In the rows, zero is written as 100.
Known rows, with every way that one mark hangs from another:
D(H K W(N) X(B)): 96; 93; 96; 87; 85; 92; 89; 125; 125; 118; 85; 83; 111; 94; 90; 87; 97; 115; 115; 61; 51; 125; 95; 89; 107; 106; 80; 93; 62; 124; 95; 135; 117; 118; 55; 67; 105; 109; 105; 98; 82; 104; 86; 108; 92; 108; 109; 102
W(N V(K L(D))): 96; 83; 127; 106; 89; 109; 93; 94; 86; 81; 104; 127; 86; 120; 102; 101; 127; 96; 90; 103; 139; 87; 121; 100; 105; 95; 122; 99; 114; 96; 90; 106; 106; 87; 124; 130; 92; 100; 104; 97; 98; 105; 85; 98; 115; 92; 103; 97
G(B(X)): 128; 90; 82; 119; 118; 89; 105; 100; 87; 85; 92; 85; 101; 109; 122; 112; 86; 82; 104; 140; 103; 83; 92; 94; 98; 123; 95; 88; 102; 107; 106; 92; 81; 82; 120; 81; 91; 103; 107; 126; 97; 115; 144; 103; 94; 101; 83; 90
X(B(G)): 81; 114; 107; 127; 79; 96; 102; 97; 88; 104; 118; 88; 100; 114; 122; 105; 83; 92; 89; 109; 106; 84; 93; 92; 83; 117; 87; 93; 106; 99; 105; 89; 109; 75; 111; 73; 91; 108; 111; 106; 110; 117; 105; 96; 88; 93; 77; 75
D(H W(N V) X): 103; 87; 97; 91; 103; 89; 90; 104; 110; 110; 72; 131; 114; 73; 77; 91; 108; 115; 115; 87; 91; 116; 106; 101; 96; 101; 88; 100; 75; 119; 96; 108; 109; 120; 57; 86; 105; 116; 102; 84; 98; 114; 72; 108; 96; 106; 102; 107
J(D(W(V(K L(N))))): 105; 120; 89; 82; 105; 101; 109; 90; 98; 99; 101; 129; 95; 89; 88; 105; 100; 90; 84; 120; 111; 96; 102; 96; 103; 94; 108; 104; 111; 97; 108; 87; 108; 98; 108; 103; 115; 104; 86; 100; 98; 87; 107; 110; 99; 79; 97; 95
D(H): 107; 94; 89; 115; 98; 94; 100; 84; 95; 109; 100; 74; 112; 89; 107; 104; 97; 106; 104; 113; 87; 100; 102; 97; 96; 100; 93; 97; 111; 95; 110; 85; 98; 104; 110; 80; 100; 99; 116; 97; 104; 121; 116; 108; 88; 113; 97; 107
V(L(D)): 100; 93; 106; 108; 117; 101; 106; 75; 91; 93; 114; 86; 104; 112; 118; 92; 77; 87; 78; 108; 116; 86; 85; 111; 98; 105; 112; 106; 122; 93; 109; 80; 96; 86; 120; 123; 94; 72; 105; 96; 105; 116; 116; 89; 98; 104; 100; 108
J(D(K(N) W(V(L)))): 105; 119; 91; 85; 107; 94; 102; 103; 97; 105; 106; 103; 95; 98; 90; 98; 95; 89; 90; 99; 104; 100; 97; 93; 104; 92; 112; 105; 101; 80; 109; 89; 99; 106; 96; 95; 117; 102; 97; 97; 96; 67; 98; 107; 99; 71; 104; 82
V(K(N) L(D(W))): 95; 113; 94; 96; 104; 117; 98; 102; 92; 90; 115; 113; 87; 108; 119; 98; 105; 92; 93; 109; 105; 82; 109; 101; 111; 96; 108; 97; 112; 86; 107; 95; 84; 87; 141; 133; 92; 81; 98; 97; 104; 91; 97; 90; 106; 97; 108; 90
V(L(D(H K W) N)): 97; 105; 98; 97; 105; 103; 110; 87; 104; 99; 113; 77; 102; 114; 110; 90; 92; 104; 103; 79; 105; 99; 96; 111; 103; 94; 104; 105; 113; 103; 109; 104; 92; 106; 101; 126; 102; 81; 82; 102; 104; 100; 119; 98; 106; 108; 106; 119
W(N V(L(D))): 94; 84; 132; 112; 95; 95; 94; 85; 82; 84; 108; 122; 100; 122; 100; 93; 110; 95; 87; 91; 148; 90; 109; 109; 93; 99; 122; 103; 109; 97; 101; 100; 103; 91; 106; 124; 93; 100; 108; 90; 105; 113; 86; 97; 114; 94; 101; 99
D(H W X(B(G))): 91; 103; 79; 94; 96; 93; 97; 111; 113; 122; 82; 107; 116; 76; 95; 94; 85; 111; 109; 88; 67; 109; 88; 97; 89; 112; 68; 91; 77; 122; 103; 103; 115; 107; 60; 67; 101; 104; 101; 88; 100; 125; 82; 101; 80; 107; 92; 91
V(K): 102; 96; 98; 111; 92; 118; 102; 102; 90; 91; 107; 92; 87; 103; 113; 120; 111; 92; 98; 148; 93; 87; 115; 90; 110; 101; 106; 102; 123; 88; 94; 92; 102; 83; 154; 96; 96; 106; 110; 120; 101; 90; 116; 108; 100; 101; 92; 94
B(X): 114; 84; 96; 108; 117; 87; 104; 101; 100; 92; 82; 87; 98; 113; 113; 117; 93; 83; 97; 138; 94; 95; 93; 100; 101; 109; 98; 95; 102; 104; 119; 82; 96; 84; 145; 74; 88; 106; 104; 113; 112; 102; 137; 103; 96; 101; 76; 88
D(H K W(N V) X(B)): 96; 90; 105; 92; 81; 92; 88; 128; 118; 115; 80; 96; 108; 90; 78; 92; 115; 121; 116; 55; 75; 129; 98; 90; 101; 102; 87; 93; 63; 114; 81; 129; 117; 121; 41; 73; 108; 116; 108; 97; 81; 100; 75; 108; 94; 99; 108; 101
L(D(K W X(B)) N): 90; 122; 120; 92; 95; 94; 107; 104; 119; 97; 117; 73; 87; 125; 93; 103; 83; 92; 103; 94; 86; 118; 79; 111; 99; 98; 87; 113; 95; 120; 88; 124; 91; 102; 90; 92; 96; 118; 68; 117; 107; 71; 122; 85; 116; 110; 97; 109
V(K L(D(H X) N)): 106; 83; 102; 88; 105; 122; 99; 97; 107; 88; 102; 85; 85; 122; 113; 104; 102; 97; 110; 114; 92; 92; 106; 102; 119; 93; 100; 103; 121; 109; 96; 107; 97; 96; 133; 132; 90; 81; 84; 108; 101; 105; 115; 98; 111; 103; 114; 105
K(N): 98; 113; 111; 121; 97; 84; 92; 96; 79; 95; 110; 93; 96; 122; 118; 99; 90; 84; 105; 127; 109; 91; 106; 101; 96; 100; 102; 101; 100; 83; 112; 83; 66; 95; 134; 95; 95; 113; 108; 102; 129; 81; 104; 105; 103; 90; 99; 68
V(K L(D N)): 101; 98; 104; 96; 102; 125; 107; 92; 96; 81; 116; 91; 84; 125; 118; 103; 104; 93; 100; 120; 110; 82; 109; 104; 115; 96; 108; 102; 129; 102; 98; 101; 95; 85; 152; 136; 93; 81; 83; 114; 106; 93; 120; 94; 112; 103; 106; 104
D(H W X): 107; 93; 80; 91; 116; 94; 98; 104; 114; 118; 76; 105; 115; 66; 87; 96; 88; 110; 113; 104; 66; 118; 94; 101; 98; 103; 81; 100; 83; 116; 104; 98; 105; 116; 67; 77; 105; 101; 101; 90; 97; 116; 91; 106; 86; 113; 101; 110
J(D(K W(N V))): 102; 113; 98; 83; 100; 92; 104; 96; 109; 102; 107; 107; 93; 94; 86; 101; 97; 92; 86; 104; 102; 105; 97; 89; 103; 92; 109; 105; 101; 94; 105; 101; 114; 99; 94; 85; 115; 113; 98; 101; 87; 77; 97; 107; 101; 79; 101; 95

Rows:
104; 84; 94; 83; 109; 121; 95; 100; 110; 93; 98; 106; 93; 98; 105; 100; 104; 102; 97; 104; 91; 92; 103; 99; 116; 94; 105; 93; 108; 106; 102; 104; 109; 95; 118; 125; 92; 75; 97; 95; 88; 117; 91; 92; 100; 110; 114; 110	V(K L(D(H W(N) X)))
95; 121; 94; 108; 99; 98; 113; 95; 81; 96; 97; 135; 108; 79; 96; 98; 105; 100; 96; 97; 132; 95; 111; 112; 88; 104; 106; 104; 103; 93; 100; 87; 101; 102; 92; 113; 108; 103; 93; 105; 113; 92; 101; 108; 96; 96; 85; 109	D(W(V(L(N))))
104; 80; 91; 80; 102; 100; 89; 112; 109; 106; 69; 136; 109; 76; 84; 92; 118; 119; 115; 85; 94; 109; 116; 100; 107; 99; 93; 93; 81; 119; 95; 110; 115; 115; 70; 107; 103; 101; 101; 85; 88; 118; 67; 111; 97; 99; 111; 108	D(H W(N V(K L)) X)
104; 98; 115; 122; 87; 109; 95; 108; 71; 87; 103; 111; 89; 106; 102; 121; 129; 94; 103; 130; 129; 88; 121; 95; 97; 98; 111; 104; 111; 70; 85; 83; 86; 90; 132; 104; 96; 117; 113; 111; 113; 78; 92; 108; 106; 85; 92; 81	W(V(K(N)))
102; 108; 79; 108; 89; 102; 112; 115; 102; 112; 97; 82; 114; 67; 87; 106; 119; 123; 115; 73; 91; 113; 107; 93; 93; 92; 98; 99; 95; 81; 93; 102; 104; 119; 69; 84; 116; 105; 113; 101; 87; 87; 92; 109; 87; 107; 99; 117	D(H K W(V))
96; 102; 112; 92; 109; 93; 101; 100; 123; 98; 115; 83; 92; 108; 91; 102; 79; 92; 95; 102; 84; 115; 77; 104; 100; 97; 100; 111; 95; 110; 99; 117; 97; 95; 89; 94; 93; 107; 90; 97; 89; 83; 100; 81; 108; 115; 106; 114	L(D(K W(N) X))
106; 83; 113; 108; 103; 114; 91; 106; 79; 92; 96; 107; 94; 112; 103; 107; 122; 100; 102; 109; 122; 88; 109; 100; 101; 96; 111; 100; 107; 80; 84; 87; 88; 97; 114; 124; 95; 94; 108; 98; 105; 98; 87; 97; 107; 86; 108; 84	W(V(K(N) L(D(H X))))
112; 103; 89; 75; 118; 95; 104; 103; 120; 112; 92; 91; 94; 94; 84; 100; 76; 84; 91; 120; 72; 110; 79; 91; 111; 97; 98; 109; 95; 103; 105; 98; 112; 100; 90; 78; 113; 107; 90; 105; 85; 74; 103; 107; 93; 82; 105; 93	J(D(K W X))
100; 98; 112; 107; 108; 103; 109; 82; 97; 88; 117; 69; 95; 132; 118; 92; 82; 91; 96; 96; 114; 95; 94; 115; 105; 97; 112; 111; 125; 103; 105; 100; 86; 97; 120; 127; 95; 80; 83; 113; 109; 95; 123; 95; 109; 102; 107; 109	V(L(D(K) N))
101; 109; 71; 104; 92; 99; 112; 111; 111; 114; 102; 71; 112; 70; 97; 101; 103; 118; 113; 81; 71; 113; 101; 92; 100; 97; 94; 100; 96; 92; 106; 108; 104; 117; 81; 79; 112; 100; 108; 102; 85; 90; 104; 108; 89; 115; 103; 120	D(H K W)
99; 75; 130; 101; 92; 108; 88; 97; 90; 80; 100; 126; 88; 120; 97; 102; 121; 93; 94; 104; 133; 90; 115; 99; 107; 98; 118; 99; 107; 101; 89; 109; 106; 88; 117; 128; 90; 100; 105; 97; 96; 105; 81; 99; 115; 92; 109; 97	W(N V(K L(D(X))))
98; 112; 75; 101; 95; 109; 102; 107; 87; 109; 90; 124; 112; 65; 95; 102; 126; 121; 107; 84; 106; 98; 121; 98; 92; 96; 99; 92; 96; 85; 99; 89; 101; 113; 89; 108; 112; 93; 109; 92; 100; 108; 87; 109; 88; 102; 99; 105	D(H W(V(K(N) L)))
100; 94; 119; 104; 101; 92; 90; 106; 114; 109; 110; 47; 94; 125; 101; 102; 82; 98; 101; 93; 69; 113; 75; 96; 98; 97; 89; 103; 89; 97; 92; 108; 87; 101; 90; 81; 89; 102; 105; 96; 97; 99; 107; 82; 103; 107; 112; 92	L(D(H K(N) X(B)))
105; 89; 98; 106; 117; 104; 102; 75; 95; 101; 110; 80; 108; 105; 114; 91; 82; 97; 88; 98; 109; 90; 88; 107; 99; 99; 108; 103; 119; 95; 111; 86; 99; 93; 112; 122; 95; 70; 106; 90; 101; 130; 116; 89; 96; 107; 105; 111	V(L(D(H)))
97; 99; 91; 93; 90; 101; 89; 124; 100; 119; 75; 125; 108; 72; 81; 101; 119; 117; 111; 88; 78; 111; 104; 92; 96; 108; 76; 89; 66; 104; 82; 102; 107; 116; 64; 80; 106; 114; 106; 94; 98; 109; 79; 107; 89; 97; 94; 90	D(H W(V(K(N))) X(B))
96; 106; 87; 100; 90; 95; 100; 93; 93; 105; 90; 133; 120; 71; 90; 90; 119; 119; 105; 71; 116; 103; 118; 103; 91; 97; 102; 90; 93; 105; 109; 101; 110; 116; 75; 106; 110; 98; 110; 83; 99; 123; 82; 108; 95; 107; 99; 115	D(H W(N V(L)))
91; 114; 117; 105; 98; 96; 108; 97; 107; 94; 125; 93; 93; 101; 92; 106; 98; 99; 90; 93; 111; 107; 89; 104; 89; 93; 110; 107; 104; 90; 94; 111; 99; 97; 97; 100; 97; 110; 102; 96; 91; 82; 103; 82; 112; 114; 98; 116	L(D(K W(N V)))
95; 103; 103; 93; 109; 97; 102; 85; 103; 101; 102; 95; 107; 113; 107; 84; 82; 98; 98; 84; 103; 102; 89; 114; 100; 102; 96; 102; 105; 117; 104; 103; 98; 106; 91; 120; 99; 83; 81; 96; 112; 117; 114; 98; 102; 105; 102; 110	V(L(D(H W X(B)) N))
93; 127; 107; 106; 103; 93; 106; 97; 104; 101; 129; 78; 91; 105; 103; 106; 85; 94; 96; 101; 96; 104; 83; 104; 91; 95; 102; 106; 103; 85; 101; 102; 79; 98; 108; 95; 97; 105; 96; 97; 101; 73; 109; 79; 108; 113; 100; 103	L(D(K(N) W))
83; 105; 113; 100; 88; 87; 94; 113; 100; 104; 87; 147; 103; 94; 91; 92; 95; 98; 102; 90; 110; 102; 97; 99; 87; 114; 87; 96; 75; 123; 91; 109; 112; 96; 66; 82; 96; 122; 94; 92; 106; 103; 66; 98; 98; 92; 85; 82	D(W(N V) X(B(G)))
